Each row was made from one walk, in order. Every step used is in the known rows, and no mark comes twice. Write each row's walk.
Known rows:
likog/tatod/fefi/pilog/dumen/zedeg: [1.20, -4.79, 1.53, 2.08, 4.77, 3.36, -7.53, -1.69, -1.74, 1.18, -2.93, -4.18, -5.15, -3.16, -0.60]
likog/pilog/rerat/tatod/dumen/zedeg/fefi: [1.80, -2.72, 1.34, 2.73, 5.03, 3.39, -4.62, -1.15, -1.23, 1.46, -3.00, 1.34, -2.04, -5.27, 1.36]
fefi/pilog/rerat/tatod/dumen: [1.19, -3.23, -1.19, 4.17, 0.17, 3.55, -3.67, -1.73, -3.89, -0.85, -2.42, -2.66, -2.73, -2.59, 1.39]
pilog/dumen: [1.32, -0.29, -0.69, -1.48, 0.76, 1.07, -2.33, -1.02, -1.41, -0.54, -2.21, -1.94, -5.24, -4.02, -0.99]
likog/pilog/rerat: [0.86, -2.47, 3.34, 0.09, -0.13, 0.69, 0.88, -4.13, -0.76, -0.03, -4.25, 2.15, -4.06, -3.39, -0.55]
zedeg/fefi: [0.09, 1.15, 0.28, -0.73, 3.14, -1.39, -1.21, 1.48, 1.09, -0.52, -0.72, 1.92, 0.40, -4.14, 1.20]
dumen/zedeg: [0.69, -2.04, 0.37, 2.39, 2.25, 3.80, -3.82, -1.00, -0.64, 2.67, -0.29, -0.15, -1.86, 0.82, 0.55]
rerat/tatod/dumen/zedeg/fefi/pilog: [0.26, -3.14, 0.27, 4.68, 4.01, 0.46, -8.59, 1.91, -1.81, 0.34, -2.17, -3.59, -1.68, -4.46, 3.97]
pilog/rerat/tatod/dumen: [1.45, -2.47, -1.43, 3.33, -0.07, 4.23, -2.07, -2.35, -3.62, -0.61, -2.06, -1.30, -2.27, -2.03, 0.51]
dumen/zedeg/likog/tatod/fefi/pilog/rerat: [0.02, -4.59, 1.33, 2.01, 2.14, 0.71, -4.85, -2.63, -0.50, -1.42, -4.59, -0.99, -5.69, -5.86, -0.22]
rerat/tatod/dumen/zedeg: [1.78, -3.75, -0.81, 4.86, 2.52, 6.45, -5.35, -1.52, -2.96, 2.64, -0.77, -1.79, -1.73, 0.30, 0.75]
pilog/dumen/zedeg/likog: [2.36, -2.93, -2.02, 2.33, 2.14, 3.07, -7.26, 0.61, 0.36, 1.93, -1.54, 0.93, -4.77, -7.78, -0.75]
likog/pilog: [1.72, -3.75, 4.57, 0.60, 1.50, -0.44, 0.62, -1.35, 0.01, 1.51, -2.22, -0.24, 1.24, -1.49, -1.14]
tatod/dumen/zedeg: [1.55, -4.12, 0.15, 2.81, 3.95, 5.61, -3.57, -1.14, -1.21, 2.30, -0.57, -1.39, -2.12, 0.42, 0.03]
pilog/rerat/tatod/fefi: [1.40, -3.31, -2.62, 1.94, -0.69, 2.38, -0.49, -2.31, -1.49, -1.35, -3.69, -2.51, -1.35, -1.57, -2.36]
likog/tatod/dumen/zedeg/rerat: [-0.87, -0.35, 0.76, 1.57, 5.36, 2.65, -3.71, -3.51, -0.27, 1.53, 0.54, 0.64, 0.58, -6.43, -1.18]

Which walk is each row?
[2.11, -3.60, -1.80, 3.20, 2.43, 2.34, -8.82, 1.23, 0.15, 1.71, -1.97, -0.50, -5.16, -8.30, 0.09] => fefi/pilog/dumen/zedeg/likog
[-0.52, -2.66, 2.69, 1.79, 3.57, 0.60, -5.07, -2.51, -1.42, -1.38, -3.89, 0.21, -5.60, -5.88, 2.11] => likog/tatod/dumen/zedeg/fefi/pilog/rerat
[2.02, -4.19, -1.93, 2.56, 2.22, 3.04, -3.10, -2.76, -1.45, 0.53, -3.68, -3.84, -0.26, -5.07, -3.40] => likog/pilog/dumen/zedeg/rerat/tatod/fefi
[0.46, -2.49, 4.03, 0.97, 4.29, 0.69, -6.11, -1.96, -0.15, 0.39, -0.34, 1.48, -1.19, -6.39, -1.74] => pilog/dumen/zedeg/likog/tatod
[0.97, -2.77, -3.27, 2.85, 1.45, 2.91, -2.49, -2.03, -1.02, 0.22, -2.18, -3.03, 1.02, -3.21, -2.70] => dumen/zedeg/rerat/tatod/fefi
[1.13, -0.40, 0.15, 0.22, 5.05, 1.85, -5.08, 0.26, -0.08, 1.04, -2.01, 0.86, -3.45, -5.51, 0.98] => pilog/dumen/zedeg/fefi
[0.80, -1.22, -2.17, 3.44, 1.26, 3.32, -2.70, -1.71, -2.91, 0.03, -0.28, -1.78, 0.75, -3.93, -0.02] => zedeg/rerat/tatod/dumen
[-0.37, -2.35, 0.95, 3.15, 4.11, -1.00, -7.43, 2.29, -0.33, 0.25, -1.84, -2.61, -1.86, -4.11, 3.61] => dumen/zedeg/fefi/pilog
[1.74, -1.67, 1.63, 0.39, 5.61, 1.68, -4.85, -0.17, -0.13, 1.59, -2.79, 0.79, -3.02, -6.06, 0.58] => likog/pilog/dumen/zedeg/fefi
[0.04, -0.15, 0.18, 1.00, 4.13, 2.31, -4.42, -3.53, -0.46, 2.31, -1.35, 0.20, -2.07, -8.30, -1.35] => likog/pilog/dumen/zedeg/rerat
[1.22, -2.79, -1.13, 3.94, 1.20, 3.05, -4.09, -1.29, -3.50, -1.04, -2.64, -2.02, -2.52, -3.98, 1.79] => zedeg/fefi/pilog/rerat/tatod/dumen
[-0.56, -1.51, 0.81, 1.86, 1.74, 0.25, -4.81, -1.57, -1.02, -0.87, -4.03, 0.47, -6.23, -5.29, 2.72] => dumen/zedeg/fefi/pilog/rerat
[1.19, -1.42, -0.26, 2.53, 4.53, 3.56, -4.87, -0.72, -1.26, 0.98, -2.24, 1.42, -2.54, -4.77, 1.73] => pilog/rerat/tatod/dumen/zedeg/fefi
[2.56, -4.98, -2.28, 2.88, 2.99, 2.63, -8.26, 1.10, 0.54, 1.30, -2.69, -1.48, -5.04, -8.37, -1.05] => tatod/fefi/pilog/dumen/zedeg/likog
[3.50, -6.41, 2.62, 4.36, 2.53, 2.76, -4.78, -0.97, -0.73, 3.08, -2.75, 0.09, -0.21, -5.86, -1.04] => rerat/tatod/dumen/zedeg/likog/pilog
[1.56, -3.48, -1.58, 1.23, 1.23, 0.61, -6.01, -0.17, -2.40, -1.51, -4.25, -6.58, -5.55, -5.28, -0.43] => rerat/tatod/fefi/pilog/dumen
[-0.18, 0.72, -2.67, 5.60, -0.04, 2.80, -8.46, -2.32, -4.06, 1.55, -1.24, -2.05, -1.58, -6.33, 1.66] => fefi/pilog/dumen/zedeg/rerat/tatod
[0.06, -3.38, 0.86, 3.28, 4.97, -0.15, -7.37, 2.22, -0.59, 0.13, -2.02, -3.28, -1.95, -4.38, 3.45] => tatod/dumen/zedeg/fefi/pilog
[1.04, -2.57, -2.03, 1.22, 1.84, 0.38, -6.32, -0.81, -2.16, -1.41, -3.97, -6.08, -5.08, -7.56, -0.69] => zedeg/rerat/tatod/fefi/pilog/dumen
